Each row comes from the steps of one path. Every step used is in the known rows, and no mark comes twice. Write the path behind each row, first mark first.
(in the rows, 128 means zero)
Known rows:
ladop/nuvo/masin/kigog/fosa: [155 134 118 198 151 125 105 105 129 165 128 125 108 131  65 170 175 107
 143 137 109 151 123 157  80 123 103 136 144 181 162 165 136 111 143 151]
kigog/rodad/fosa: [144 135 123 160  77 131 141 112 175 154 156 110 162 118 124 123 159  92
 149 127 123 143 111 143 182 113  94  92 115 152 127 119 140 123 107 147]
kigog/fosa: [167 128 133 162 107 125 144 107 121 160 153 104 131 131 117 126 141 109
 156 143 132 141 114 135 100 105 108  88 157 145 121 162 138 123 116 146]
rodad/kigog: [164 139 136 176  58 121 144 103 133 180 166 115 170 128 146 114 151 103
 192  94 124 148 119 149  76 110 121 135 158 130 132  85 127 139 110 166]
nuvo/masin/fosa/kigog/rodad: [115 116 121 193 113 113  77  83 148 181 131 118 124 152  82 160 202 100
 148 117 132 136 145 154 142 124 193 135 108  89 143 152 132 108 128 143]
masin/fosa: [157 133 127 152 105 123 137  80 115 158 147  91 125 158 129 130 145 103
 159 145 121 144 125 130 104 117 211 144 160 138 123 121 130 130 123 141]
porir/ladop/nuvo/masin/fosa: [156 138  91 146 120 126 119 113 145 135 150 102 109 153  97 152 159 106
 141  63 136 140 130 169  92 123 214 195 208 128 131 120 149 121 148  77]
rodad/fosa/suvit/ladop/nuvo: [145 138  80 152  78 165 114 163 175  70 149  99 187  76 167 111 144 156
 148  39 141 155  98 136 133 135 103 140 119 134 132  84 164 150 133 176]
nuvo/kalugug/rodad/fosa/kigog: [113 150 132 166 110 115  83  49 126 201 141 152 174 143 119 138 160  97
 139 110 118 104 117  89 185 104  80 110 134  75  98 116 153  54 130 155]
kigog/rodad/fosa/suvit/ladop: [122 131  93 151  73 143 136 166 195  75 150 100 202  99 153 108 155 143
 145 117 127 136 116 155 179 118 105 103  69 154 125 107 151 137 116 176]
suvit/ladop/nuvo/kalugug/rodad: [135 161 107 166 110 144 140 112 157 133 143 144 147 116 106 131  96 132
 117  59 113 103 131 108 107  91 140 120  86 148  81 119 164  69 147 149]
fosa/suvit/ladop: [150 123 106 150  88 143 136 178 153  90 158  91 175 117 185 105 129 152
 155 129 133 135 115 140 110 109 155 141 105 154 120  86 140 147 127 179]
suvit/ladop/nuvo/kalugug/fosa: [174 158 118 155 119 120 148  95 151 123 121 174 162 131  64 119 133 143
 128  13 116  99 129 101  76 105 121 111 131 139 124  99 160 150 138 152]
rodad/kigog/fosa/suvit: [145 128 120 170  68 130 102 119 133 137 141 114 203 115 165 132 174 119
 199 110 139 150 109 154  59 122  92  85 158 131 135 142 129 136 105 174]
midu/masin/kigog: [160 159 141 163 185 117 123  91 110 193 139  97 125 168 163 148 147 107
 147 201 101 135 130 140 118 114 142 111 142 186 157 106 114 122 129 147]
parase/rodad/porir/ladop/nuvo: [128 149  82 153  55 135 113 164 123 123 166 124 137 114 155 116 131  46
 137  43 105 176 131 152 122 126 134 123 231 136 126  80 173  82 133  93]
kigog/rodad/parase: [155 125 118 165  74 130 135 112 174 164 188 118 111 153 146 128 150  91
 103 133 120 153 125 154  76 108 140  61  97 173 117 130 126 129 113 158]
kalugug/fosa/kigog/rodad: [157 129 134 184  91 109  94 113 163 186 139 175 157 132 102 118 200 104
 157  73 130 154 133 127 126  99 125  67 125 105 154  91 142 127 112 135]
fosa/kigog/rodad: [136 122 127 190  81 137  83 124 169 192 149 121 136 122 144 125 169 101
 161 121 122 154 131 118 144  97 136  69 108 102 137 109 149 130 101 151]
porir/ladop/nuvo/masin/fosa/suvit: [137 128  77 142 116 142  77 141 156 104 141 103 142 146 155 160 173 111
 147  75 147 138 124 172  90 134 219 187 201 126 138 112 147 126 143  97]
parase/rodad/fosa/kigog: [119 125 119 175  75 117  84 112  67 182 157 116 160 124 142 108 178 106
 154  75 110 160 119 117 176 114  83 129 185  82 155  88 141 107 138 157]
ladop/nuvo/masin/fosa: [150 130 113 180 121 137 110  88 127 151 130 110 112 141  91 163 162 104
 139  67 141 145 125 154  85 137 200 186 145 125 136 134 134 114 146 135]
midu/ladop/nuvo/masin/fosa/suvit: [134 128 107 161 112 155  85 122 157 102 116 100 142 152 123 178 157 149
 121  70 156 133 120 165  97 138 210 186  71 129 128 115 140 123 150 186]
rodad/suvit/ladop/nuvo: [166 147 100 161  75 164 170 147 177 101 156 113  61  89 141 121 116 148
 144  36 134 155 111 141 155 124 133 129 107 136 126  84 158 142 123 169]
suvit/fosa/kigog/rodad: [137 125 118 178  89 128  93 171 165 175 157 144 138 134 123 198 182  90
 163 118 130 150 133 130 122 100 141  95 133  93 143  96 150 129 113 153]
kigog/fosa/suvit/ladop/nuvo: [152 131  84 159  97 166 115 170 161  71 139 107 160  80 149 126 136 161
 151  65 137 158 110 139  73 121 120  93 120 146 127 148 163 144 126 172]
kigog/fosa/suvit: [150 119 121 158 105 143 100 136 131 127 139 102 169 125 179 134 153 117
 160 156 142 145 104 135  97 115 117  81 152 148 127 150 132 131 110 162]
ladop/nuvo/masin/fosa/suvit: [134 122 100 172 118 148  64 115 138 120 121 108 148 132 151 168 169 117
 144  81 152 145 117 154  84 149 211 179 142 125 143 130 132 123 140 156]
masin/kigog/fosa/suvit/ladop: [137 132 100 161 132 125 124 151 140  94 139  99 161 128 130 125 155 156
 159 204 102 145 121 149  93 110 121 106 112 195 146 144 141 142 125 181]
midu/masin/fosa/suvit/ladop: [134 151 102 133 167 135 125 119 115  87 129  71 167 152 180 143 137 156
 145 129 138 126 137 157 105 140 215 132 112 139 128 130 130 130 137 159]
nuvo/masin: [163 115 139 178 113 117 146 126 119 170 159 112 133 151 119 136 152 102
 144 132 141 122 124 161 123 110 133 183 138 143 132 108 116 112 138 156]
porir/ladop/nuvo/masin: [166 132  97 157 106 136 128 155 165 145 172 115 119 130 124 138 150 103
 143  59 140 140 124 166 101 108 145 182 198 144 132  93 147 122 144  91]
nuvo/masin/kigog: [153 127 136 191 140 101 128 112 120 184 151 117 124 169 103 146 167 102
 149 201 102 129 129 161 120 105 137 184 134 187 158 103 112 117 143 158]
suvit/ladop/nuvo: [170 138 102 168  84 155 156 155 162 112 161 103 128  95 129 105 115 146
 148  46 127 158 122 132  89 106 147 137 116 147 123  90 159 146 132 156]
porir/ladop: [173 136 113 132  93 123 155 152 152 154 184  94 133 149 160 103 135 104
 161 131 122 135 121 146 121  88 154 141 211 150 121  80 143 140 119  94]

Write each row's path:
[116 152  90 146 119 149  83  94 150  85 107 106 167 139 142 153 124 146
 138  78 118 103 126  99  80 129 210 118 112 127 112 141 163 160 127 168]
masin/fosa/suvit/ladop/nuvo/kalugug
[136 130 119 158  77 116 132 123  64 157 159 107 161 131 139 107 145  96
 140 103 108 145 114 133 164 111  93 143 185 145 140  95 129 104 140 151]
parase/rodad/fosa
[126 132 111 177  69 144 140 144 197 126 156 122  78  99 130 122 158 140
 157  88 124 143 132 139 212 110 121  75  65  99 133 102 154 133 106 171]
fosa/kigog/rodad/suvit/ladop
[165 136 132 177  71 115 148  87 121 167 153 118 167 119 107 129 165 105
 197  98 126 150 118 154  60 116  84  91 163 130 126 153 133 129 112 163]
rodad/kigog/fosa
[135 126 102 141 102 132 129 133 138  80 141  80 166 138 156 119 139 151
 158 135 126 138 127 148 101 122 219 156 118 142 122 115 141 144 132 167]
masin/fosa/suvit/ladop
[152 175 111 134  99 113 123  88 176 128 132 191 164 150  94 137 153  47
 135  31 120 115 130 129 105 129 114  97 224 115 110  88 183 107 120  86]
rodad/porir/ladop/nuvo/kalugug/fosa
[123 128 119 176  91 125  77  81 152 183 137 111 127 139 123 143 181 103
 161 122 119 157 139 124 132 114 205  81 120  90 137 140 146 130 106 140]
masin/fosa/kigog/rodad
[156 126 125 168 100 123  98 163 124 175 163 132 135 146 135 189 169 103
 173 110 138 151 121 118 103 104 145 141 177  74 143  66 145 138 125 163]
suvit/fosa/kigog
[123 122 115 166  80 122  97 167  72 164 160 153  75 141 153 197 165  97
 159  83 119 152 125 125 168 120 127 132 192  77 157  62 139 110 140 167]
parase/rodad/suvit/fosa/kigog
[116 169 104 168  86 142 140 101 170 109 140 155 161 110 103 136 100  75
 115  60 114 119 139 127 130 125 125 117  83 133  66 118 188  31 137 156]
suvit/ladop/nuvo/kalugug/rodad/porir
[154 137 129 161  84 139 158 112 142 161 166 139  81 123 163 128 125  99
 146 130 138 139 111 153 194 106 138 129 113 150  97  89 124  45 131 147]
kalugug/rodad/suvit
[116 164 114 131  96 111 140  93 162 148 165 148 163 165 132 137 119  35
 130 151 110 100 143 138 157 105 134 118 178 132  60 112 168  22 124  93]
nuvo/kalugug/rodad/porir/ladop
[135 128 124 181  60 108 135 108  58 167 150 127 174 125 114 118 160 105
 182  78 103 151 127 154  64 108  80  97 189 143 140 153 129 104 136 158]
parase/rodad/kigog/fosa
[128 130 130 194 124 114 137 113 173 166 138 135  60 151 105 163 174  92
 141 202 106 125 132 180 208 121 127 127  77 195 160 121 115 108 122 160]
nuvo/masin/kigog/rodad/suvit
[130 116 100 158 120 120 131 139 129  81 138  90 167 150 120 142 161 152
 147 128 143 116 131 174 109 131 213 207 104 138 123 127 128 122 152 169]
nuvo/masin/fosa/suvit/ladop
[140 127 128 170 103 123  85  70 116 184 142 100 122 148 131 135 174 112
 170 117 125 155 129 113 111 120 202 130 163  72 135 114 143 136 117 146]
masin/fosa/kigog
[175 124 127 151 101 121 107 139 131 133 136 158 189 145 168 117 173 117
 159 106 147 142 107 138  94 111 142 121 160 151 144  68 123 134 125 153]
kalugug/fosa/suvit
[158 141  94 164 152 116 118 133 155 150 149 120 106 139  69 159 173 106
 147 129 105 145 128 176  86 112 113 146 205 184 156 148 148 118 144  94]
porir/ladop/nuvo/masin/kigog/fosa
[113 158 110 157 171 133  74 108 161 145 122 102 190 140 189 160 183 105
 142 202 109 134 120 153 179 139  99  68 103 191 166 127 127 113 113 160]
midu/masin/kigog/rodad/fosa/suvit
[140 158 111 157 102 157 150 100 170 108 135 132  74 113 122 143 101 137
 131  52 120  98 116 105 162 121 121 101 105 124 112 109 162 150 116 174]
rodad/suvit/ladop/nuvo/kalugug
[155 159 103 134 109 142 108 106 170 157 149 121 134 147 144 137 115  97
 140  77 111 103 121 101 100  94 139 101 207 133 111 109 165 154 116  93]
porir/ladop/nuvo/kalugug
[136 137 126 173  88 122 101  97 129 188 161 129 161 114 136 118 173 106
 150  96 135 158 116 128 180 107  96 135 138  84 109  88 146  47 137 148]
kalugug/rodad/fosa/kigog
[138 174  97 153  78 128 115  89 166 174 155 157 173 130 128 137 130  91
 167  35 108 111 132 132  72  91 127 115 190 129  91 103 165  72 132  91]
porir/ladop/nuvo/kalugug/rodad/kigog
[132 155 134 172  95 107 133  43 115 186 134 157 186 139  87 153 143  92
 166 113 113  93 128 133  75  98  79  76 137 131  85 185 137  51 128 152]
nuvo/kalugug/rodad/kigog/fosa
[165 131 124 183 100 145 140 138 162 143 143 110 116 138  92 154 135 137
 117  50 148 129 120 163 111 113 133 179  69 143 124  91 143 117 149 182]
midu/ladop/nuvo/masin
[155 152 134 139 171 120 130  65  96 165 133  81 126 174 154 154 141 108
 144 138 135 131 132 146 109 135 206 123 156 129 133 142 118 114 129 130]
midu/masin/fosa
[160 137 118 146  95 129 164 158 135 146 171 160  78 141 144 201 132  91
 147 131 144 137 112 158 171 109 147 150 136 138 101  72 129  45 145 151]
kalugug/rodad/suvit/fosa
[139 148 132 160 167 125  79  56  94 189 130  88 124 162 157 158 172 114
 157 109 136 143 139 123 117 134 198 111 161  65 144 133 130 116 122 138]
midu/masin/fosa/kigog
[136 160  84 143 160 163  96 125 133  78 117  82 155 123 181 154 135 164
 139  58 142 148 129 148  83 151 217 121 113 130 135 130 146 134 142 155]
midu/masin/fosa/suvit/ladop/nuvo
[132 157 121 165 101 157 110  71 156 163 131 163  76 126 153 163 107  93
 123  78 126 109 114 104 173 114 128  91 111 135  90 119 148  56 126 149]
ladop/nuvo/kalugug/rodad/suvit
[157 143 121 156 119 136  62  94 146 136 103 181 190 145 156 147 155 111
 134  52 135 108 109  90  71 119 130  86 159 131 136  98 144 147 121 154]
ladop/nuvo/kalugug/fosa/suvit
[129 127 123 183  72 147  96 115 186 172 151 130  70 112 163 138 170 101
 157 108 129 155 123 126 212 116 122  59 102  89 139 106 143 125  93 160]
fosa/kigog/rodad/suvit
[174 145 122 165  84 158 136 137 174 142 145 101 120 128 133 134 114 143
 128  58 134 151 111 131 105 102 143 125  84 146 120  78 156 140 129 182]
midu/ladop/nuvo
[129 146  98 157 106 162  92 134 166  93 122 120 175 115 170 137 111 147
 137  75 118 104 118  95  91 115 143 104 105 138 114 110 158 160 120 180]
fosa/suvit/ladop/nuvo/kalugug
[138 170  90 125 104 134 114  90 169 153 154 141 165 133 119 137 127  91
 125  58 116 104 118 120 156 100  98 121 192 130  87 108 171  64 140  82]
porir/ladop/nuvo/kalugug/rodad/fosa
[150 145 124 140 122 113 131 119 137  97 122 163 209 156 123 115 144 150
 139  99 125  81 126 115  97 104 131 115 124 142 122  92 141 151 134 171]
nuvo/kalugug/fosa/suvit/ladop
[133 166 124 154 101 159 132  79 180 144 128 150  72 139 122 173  94 128
  99  65 127  93 120 121 186 108 124  98  42 132  76 104 157  58 136 180]
midu/ladop/nuvo/kalugug/rodad/suvit
[115 146 122 167  96 122  86  71 126 153 121 157 222 135 149 156 151 105
 168 126 122  95 123 133  73 109  86  66 130 128  90 177 135  56 118 168]
nuvo/kalugug/rodad/kigog/fosa/suvit
